Each row was made from one small tree. The marks that hang from a mark follow it in brackets, in alphabetical order. Every link used is in the known rows. Write each row's tree.
Known rows:
K[W[T[H]]]: [ 0.56  2.42  0.16 -2.27 -2.04  3.76 -1.49 -4.47  1.08  0.13 -0.67 -1.53
  1.15  3.18  5.28 -0.20 -1.00 -0.94  2.34 -0.23  0.49  1.05  0.11 -0.64
  1.28]
H[E]: [ 1.65 -0.22 -0.40 -2.71 -1.88  3.13  0.54 -2.49 -0.31 -2.21 -0.45  0.79
  2.36  2.20  4.07 -2.43 -2.05 -2.13  1.85 -1.60  0.17 -0.25  0.77  1.12
 -1.00]
T[H[E] W]: [ 0.69 -0.10 -0.50 -0.66 -2.88  0.97  1.52 -1.83  0.57 -0.33 -0.68 -1.22
  1.72 -0.01  3.48 -1.01 -0.90 -3.58  0.38 -1.59  0.26 -2.69 -0.82  0.24
 -1.28]
P[H U]: [-2.25  2.30 -0.83 -4.17 -4.25  4.54  2.75 -1.46  0.12 -1.63 -1.61  0.89
  4.75  1.80  3.15 -1.49 -1.09 -1.72  2.35 -0.38  2.58  1.26  2.69  0.41
  0.36]
W[T[H]]: [ 0.57  1.69 -0.95 -2.22 -2.30  3.98 -0.02 -3.70  1.29 -0.32 -1.18 -1.58
  1.18  2.02  4.50 -1.59  0.01 -0.27  1.94 -0.21 -0.09  0.91  0.68 -0.10
 -0.41]
T[H U[P] W]: [-0.10  1.70 -2.60 -0.79 -2.19  1.27  3.03 -1.11  1.24  1.47 -0.46 -2.24
 -0.06 -0.30  4.08 -0.26  1.27 -2.51  0.79  0.27  0.67 -2.56 -1.08 -0.88
 -1.15]
P[W]: [-0.69  1.25 -0.52 -3.37 -3.26  4.19  0.62 -2.82  0.87 -1.14 -1.22  0.95
  3.63  2.05  4.10 -2.46 -1.34 -2.19  3.22 -1.05  1.22  2.50  2.04  1.24
 -0.39]
T[H U[K] W]: [-0.31  1.59 -1.44 -0.51 -2.71  1.66  2.34 -1.29  0.74  0.67 -0.95 -1.88
 -0.10 -0.73  4.86  0.18  0.02 -2.55  1.61  0.15  1.38 -3.10 -2.28 -0.76
 -1.35]
W[T[U]]: [ 0.44  2.07 -1.56 -2.86 -1.52  4.43 -0.25 -3.41  1.30  0.05 -0.98 -1.50
  0.75  0.39  4.85 -1.78 -0.46  0.29  1.85  0.71  0.66  0.37  0.31 -0.96
 -1.09]
U[K T]: [ 0.69  0.50 -1.47 -2.55 -3.19  5.07  0.21 -1.65 -1.95  0.40 -1.38 -1.33
  0.56  3.69  6.72 -1.23  0.01 -0.41  3.63 -0.49 -0.69  1.92 -1.11  0.28
  0.20]
U[T]: [ 0.33  0.51 -2.14 -3.08 -2.43  4.80  0.10 -2.59 -1.37  0.25 -1.11 -1.54
  0.61  3.07  5.70 -1.43 -0.15 -1.32  2.50 -0.21 -0.62  1.97 -0.16  0.21
 -0.30]
H[E[W[T]] K]: [ 3.88 -0.36  1.55 -1.16 -1.17  1.99  0.91 -1.42  0.75 -0.07  0.32  0.07
  1.92 -0.25  4.04 -1.24 -1.75 -0.60  1.08 -2.59 -0.51  0.26  1.34  1.86
 -2.12]
E[U[K P T[H]]]: [ 1.70  1.69 -1.99 -0.74 -1.09  4.36  1.87 -1.18 -0.73  1.47 -1.39 -1.04
 -1.05  5.48  6.89  0.05  1.56 -0.84  3.71 -1.19 -2.45  0.95 -0.73  0.13
 -0.86]
P[H]: [-0.77  1.47 -1.30 -3.40 -3.73  3.85  1.86 -2.13  0.71 -1.71 -1.13  0.22
  3.14  2.84  3.33 -1.92 -0.83 -1.81  2.18 -0.56  1.65  1.58  1.58  0.97
 -0.16]
T[H[E] U]: [ 1.21  0.89 -1.56 -2.13 -1.14  2.33  2.25 -2.04 -1.26 -1.97 -0.36 -0.10
  0.07  0.32  4.13 -0.69 -1.68 -2.34  0.98 -0.13  0.85 -3.49  0.13  0.50
 -0.65]
H[E[U[P] W] K T]: [ 5.89 -0.87  1.15  0.17  0.66  0.82  3.12  0.47 -0.24  1.19  1.09 -0.19
 -0.23  0.48  3.42  0.01 -1.42 -0.54  0.81 -2.08 -2.47 -1.14  1.92  2.79
 -2.89]
P[U[T]]: [-1.14  1.47 -1.51 -3.82 -2.89  5.26  1.10 -2.07 -1.45 -0.03 -1.54 -0.55
  2.51  2.07  5.20 -1.12 -0.57 -1.29  2.77 -0.08  0.52  1.62  1.07 -0.11
 -0.02]
U[P[H[E K]] T[W]]: [ 1.41 -0.25 -0.97 -2.18 -4.39  1.59  2.32  1.62 -1.90  2.54  0.04 -2.04
  1.83  0.72  4.06 -1.20  0.84 -1.11 -0.32 -0.97 -0.98 -0.51  0.22  0.11
  0.63]
E[U[T[H]] W]: [ 1.33  1.34 -2.16  0.59  0.47  4.45  1.86 -2.66  0.85  1.54 -1.83 -1.44
 -0.76  3.36  6.38  1.07  0.52 -2.42  3.19 -2.61 -2.02  1.78 -0.04  0.80
 -3.31]
E[U[K] W[T[H]]]: [ 1.83  2.12 -0.56  1.26  0.01  4.55  1.22 -2.94  2.99  1.35 -2.08 -1.01
  0.14  3.10  6.37  0.48  0.57 -0.59  4.02 -2.82 -1.50  1.86 -0.08  0.39
 -3.30]
E[U[P[H] T] W]: [ 1.08  1.55 -2.62 -0.13 -0.66  4.75  2.75 -0.97  1.07  2.47 -1.71 -1.24
  0.57  4.18  5.93  0.27  1.60 -1.36  3.04 -2.70 -2.04  3.11  1.03  0.54
 -2.34]
T[H[E K] U[P] W]: [ 2.37  0.51 -0.47 -0.66 -2.01 -0.77  3.42  0.61 -0.24  1.16  0.92 -1.33
 -0.11 -2.08  3.38  0.02 -0.05 -2.41 -0.79 -0.37  0.24 -4.84 -0.77  0.12
 -1.16]
K[W[T[H[E] U]]]: [ 1.15  2.17  0.07 -2.29 -1.41  3.20 -1.05 -3.65 -0.11 -0.09 -0.31 -1.32
  0.61  1.42  5.27  0.04 -1.79 -0.93  1.37  0.11  0.72 -1.44 -0.20 -1.12
  1.25]

Write each row's tree:
[-0.02  1.07 -1.23 -3.36 -4.36  3.42  2.89 -0.10 -0.32  0.31 -0.58 -0.13
  3.63  2.34  2.73 -2.37  0.06 -0.42  1.95 -0.16  0.48  1.99  3.41  1.41
  1.28]	U[P[H[T] W]]
[ 0.90  2.05  0.66 -2.27 -2.72  4.51 -1.48 -3.39  0.92  0.04 -0.97 -0.70
  1.68  3.83  6.23 -0.87 -0.95  0.02  3.84 -0.60  0.57  1.98 -0.70 -0.45
  1.01]	U[K[W[T]]]
[-0.10  1.48 -2.48 -1.54 -2.06  2.07  2.05 -1.20  1.90  1.68 -0.49 -1.80
  0.80 -0.29  4.35 -1.19  0.91 -2.05  1.25  0.16  0.85 -1.12 -1.01 -1.16
 -1.77]	T[U[P] W]
[ 0.05  0.79 -0.61 -1.87 -3.02  4.71  2.20 -0.68 -2.49  0.18 -1.71 -0.45
  2.29  1.79  5.87 -0.11 -0.67 -1.09  3.03 -1.64 -0.07  0.20  0.58  0.42
  0.25]	P[U[K T[H[E[W]]]]]
[ 0.29  1.01 -1.11 -3.76 -4.82  3.61  2.41  0.94 -2.22  1.70 -0.42 -0.63
  2.69  2.35  4.37 -1.55  0.80 -0.37  1.56 -0.45 -0.35  2.45  2.46  1.11
  1.83]	U[P[H[K] W] T]
[ 2.53  1.11  0.92 -1.30 -0.76  3.63 -0.74 -2.66  0.31 -0.55 -0.78  0.41
  1.18  3.19  5.79 -0.81 -2.04 -1.12  2.60 -1.97 -0.94 -0.65 -0.33 -0.16
 -0.92]	H[E[U[K[W[T]]]]]
[ 0.29  1.09 -1.20 -3.00 -3.48  3.27  2.80 -0.50 -1.09 -0.80 -0.58 -0.91
  1.37  0.70  3.16 -1.08 -1.32 -0.27  1.52  1.20  1.51 -0.83  1.21  0.87
  0.26]	P[H[T[U[K]]]]
[ 1.66  2.16 -0.95 -1.97 -1.36  3.58  1.45 -0.89 -0.42  1.88 -0.43 -0.75
  0.00  4.54  5.75  0.49  0.62 -1.16  2.26 -0.81 -1.46  1.39  0.51  0.16
 -0.15]	E[U[P[H[K[W]]] T]]
[ 2.01  0.68  0.56 -2.08 -2.65  2.12  2.40 -0.23 -0.01 -0.47 -0.05  0.05
  2.51 -0.89  3.16 -0.98 -1.71 -0.70  0.28 -1.44  1.05 -0.84  1.87  1.31
 -0.96]	P[H[E[W[T[U]]] K]]
[ 2.93 -0.70  1.05 -1.86 -2.87  1.35  3.24  0.49 -1.10 -0.63  0.54 -0.15
  2.29 -0.44  2.06 -0.84 -2.31 -0.80  0.14 -1.21  0.37 -0.84  2.59  2.79
 -0.68]	P[H[E[W] K T]]
[ 1.38  1.55 -1.14 -0.77 -2.07 -0.07  3.52 -0.13  0.98  1.75  0.54 -1.88
 -0.50 -1.30  3.72  0.27  0.99 -2.23  0.12  0.40  0.66 -3.07 -0.91 -0.06
 -1.37]	T[H[K] U[P] W]
[-1.95  2.61  0.24 -3.53 -4.00  4.85  1.02 -2.35  0.25 -0.15 -1.90  0.27
  4.75  0.19  3.93 -1.64 -1.00 -0.75  2.54 -0.43  1.48  1.36  3.24 -0.09
  0.81]	P[U W[T[H]]]
[-0.39  1.48  0.90 -3.87 -4.87  2.65  2.35 -0.52  0.11 -1.09 -0.44  1.46
  4.41  0.73  2.65 -1.81 -1.66 -1.81  1.73 -0.74  2.17  1.70  3.16  2.17
  0.49]	P[H[K] W]
[ 2.12 -0.29  0.99 -0.65 -2.76 -0.47  2.03 -0.86  0.35  0.01  0.44 -0.89
  1.23 -0.97  3.13 -0.55 -1.19 -3.27 -0.26 -1.50  0.23 -3.21 -0.62  1.07
 -1.51]	T[H[E K] W]
[ 5.59 -0.65  1.30 -1.33 -0.07  0.64  2.47  0.31 -1.24  0.33  1.46  0.06
 -0.43  0.88  3.12 -0.74 -1.76 -0.36  0.38 -0.69 -2.20 -2.18  1.66  2.40
 -1.82]	H[E[U[P]] K T]
[ 1.88  0.59  0.70 -1.99 -2.54  2.67  1.59 -0.63 -1.39 -0.76 -0.39 -0.06
  1.73  2.28  3.60 -0.38 -2.56 -1.04  1.33 -0.71  0.08 -1.60  1.18  0.99
  0.52]	P[H[E[U[K[W]]] T]]
[-0.36  0.86 -1.44 -2.45 -3.64  2.12  2.71 -0.48 -0.06  0.38 -0.48 -1.99
  1.59 -1.18  2.40 -0.98 -1.09 -1.38  0.14  1.11  1.61 -1.69  0.77  0.13
 -0.55]	P[H[T[U W]]]
[-0.32  1.34 -1.29 -1.21 -2.63  2.42  1.37 -1.42  1.36  0.94 -0.91 -1.46
  0.76 -0.74  5.12 -0.81 -0.37 -2.05  2.01  0.10  1.57 -1.62 -2.17 -0.98
 -1.92]	T[U[K] W]
[ 2.24  2.24 -0.68  0.14 -0.38  3.74  2.37 -1.40  3.45  2.33 -1.10 -0.74
  1.25  2.68  4.86 -0.11  1.34 -0.08  2.53 -2.64 -1.51  2.83  1.86  0.66
 -2.93]	E[U[P[H[K]]] W[T]]
[ 0.42  2.70 -0.30 -2.88 -1.40  4.13 -1.66 -4.17  1.06  0.41 -0.51 -1.44
  0.90  1.87  5.60 -0.33 -1.34 -0.50  2.24  0.52  1.11  0.65 -0.22 -1.37
  0.74]	K[W[T[U]]]
[ 2.38 -0.94 -0.15 -1.15 -2.27  1.11  1.66  0.10 -1.62  0.54  0.19 -1.84
  0.36 -2.38  3.49 -1.09 -2.30 -1.03  0.08  0.37  0.11 -4.39 -0.86  0.12
 -1.12]	H[E T[U[K] W]]
[ 1.22  0.71 -2.18 -2.40 -3.24  4.91  1.09 -0.52 -1.82  1.57 -1.07 -1.48
  0.56  4.94  6.83 -1.55  1.66  0.43  3.76 -0.66 -1.62  2.59 -0.59  0.13
  0.90]	U[K P T]
[ 0.54  1.26 -1.78 -0.93 -0.93  3.76  0.44 -2.39  0.81  1.87 -1.46 -1.82
 -0.27  2.44  5.87 -0.26  0.23 -2.59  2.20 -1.08 -1.46  0.56 -1.30 -0.60
 -2.83]	E[U[T[W]]]
[ 3.96 -0.15  0.53 -1.06 -0.88  1.11  1.59  0.28 -0.82  1.57  0.57 -0.42
  0.05  1.11  4.79 -0.53 -0.53 -1.75  0.53 -1.87 -2.14 -1.57 -0.17  0.88
 -2.03]	H[E[U[P T[W]]] K]
[-0.76  2.23 -2.24 -3.54 -3.13  3.68  2.84 -0.75  0.10 -0.22 -0.77  0.28
  2.47  1.19  3.86 -1.76 -0.03 -1.14  2.06  0.28  1.66  0.50  2.03  0.19
  0.35]	T[U[P[H W]]]
[ 0.00  2.12 -2.36 -2.40 -2.16  2.99  3.07 -1.47 -0.24 -0.29 -0.61 -0.19
  0.83  1.40  4.30 -0.86  0.35 -1.63  2.13  0.29  0.88 -0.83  1.31  0.38
  0.21]	T[H U[P[W]]]
[ 4.26  0.03  1.33 -0.20  0.56  1.68  1.99 -1.29  1.15 -0.40  0.24  1.24
  0.86  1.15  4.43 -0.15 -1.96 -2.34  1.77 -3.32 -1.10 -0.28  1.02  2.37
 -3.73]	H[E[U W] K]
[ 1.28 -0.09 -1.12 -2.17 -3.73  1.88  2.85  0.39 -0.31  0.55 -0.15 -1.11
  2.67  1.34  2.51 -2.11 -0.02 -0.89  0.41 -0.63 -0.19 -0.58  1.69  0.72
  0.38]	U[P[H[E T[W]]]]
[ 1.77  1.59  0.18 -2.17 -2.27  2.90  0.36 -2.92  1.08 -0.08 -0.35 -1.28
  0.78  1.19  4.20 -1.20 -0.19  0.00  1.45 -0.13 -0.10  0.52  0.82  0.61
 -0.59]	W[T[H[K]]]
[ 5.01 -0.92  1.53 -0.26 -0.77 -0.60  2.42  0.90 -0.24  1.86  1.37 -1.09
 -0.15 -0.98  2.77 -0.42 -1.34 -1.23 -0.56 -0.89 -2.05 -3.31  0.50  1.51
 -2.51]	H[E[U[P]] K T[W]]
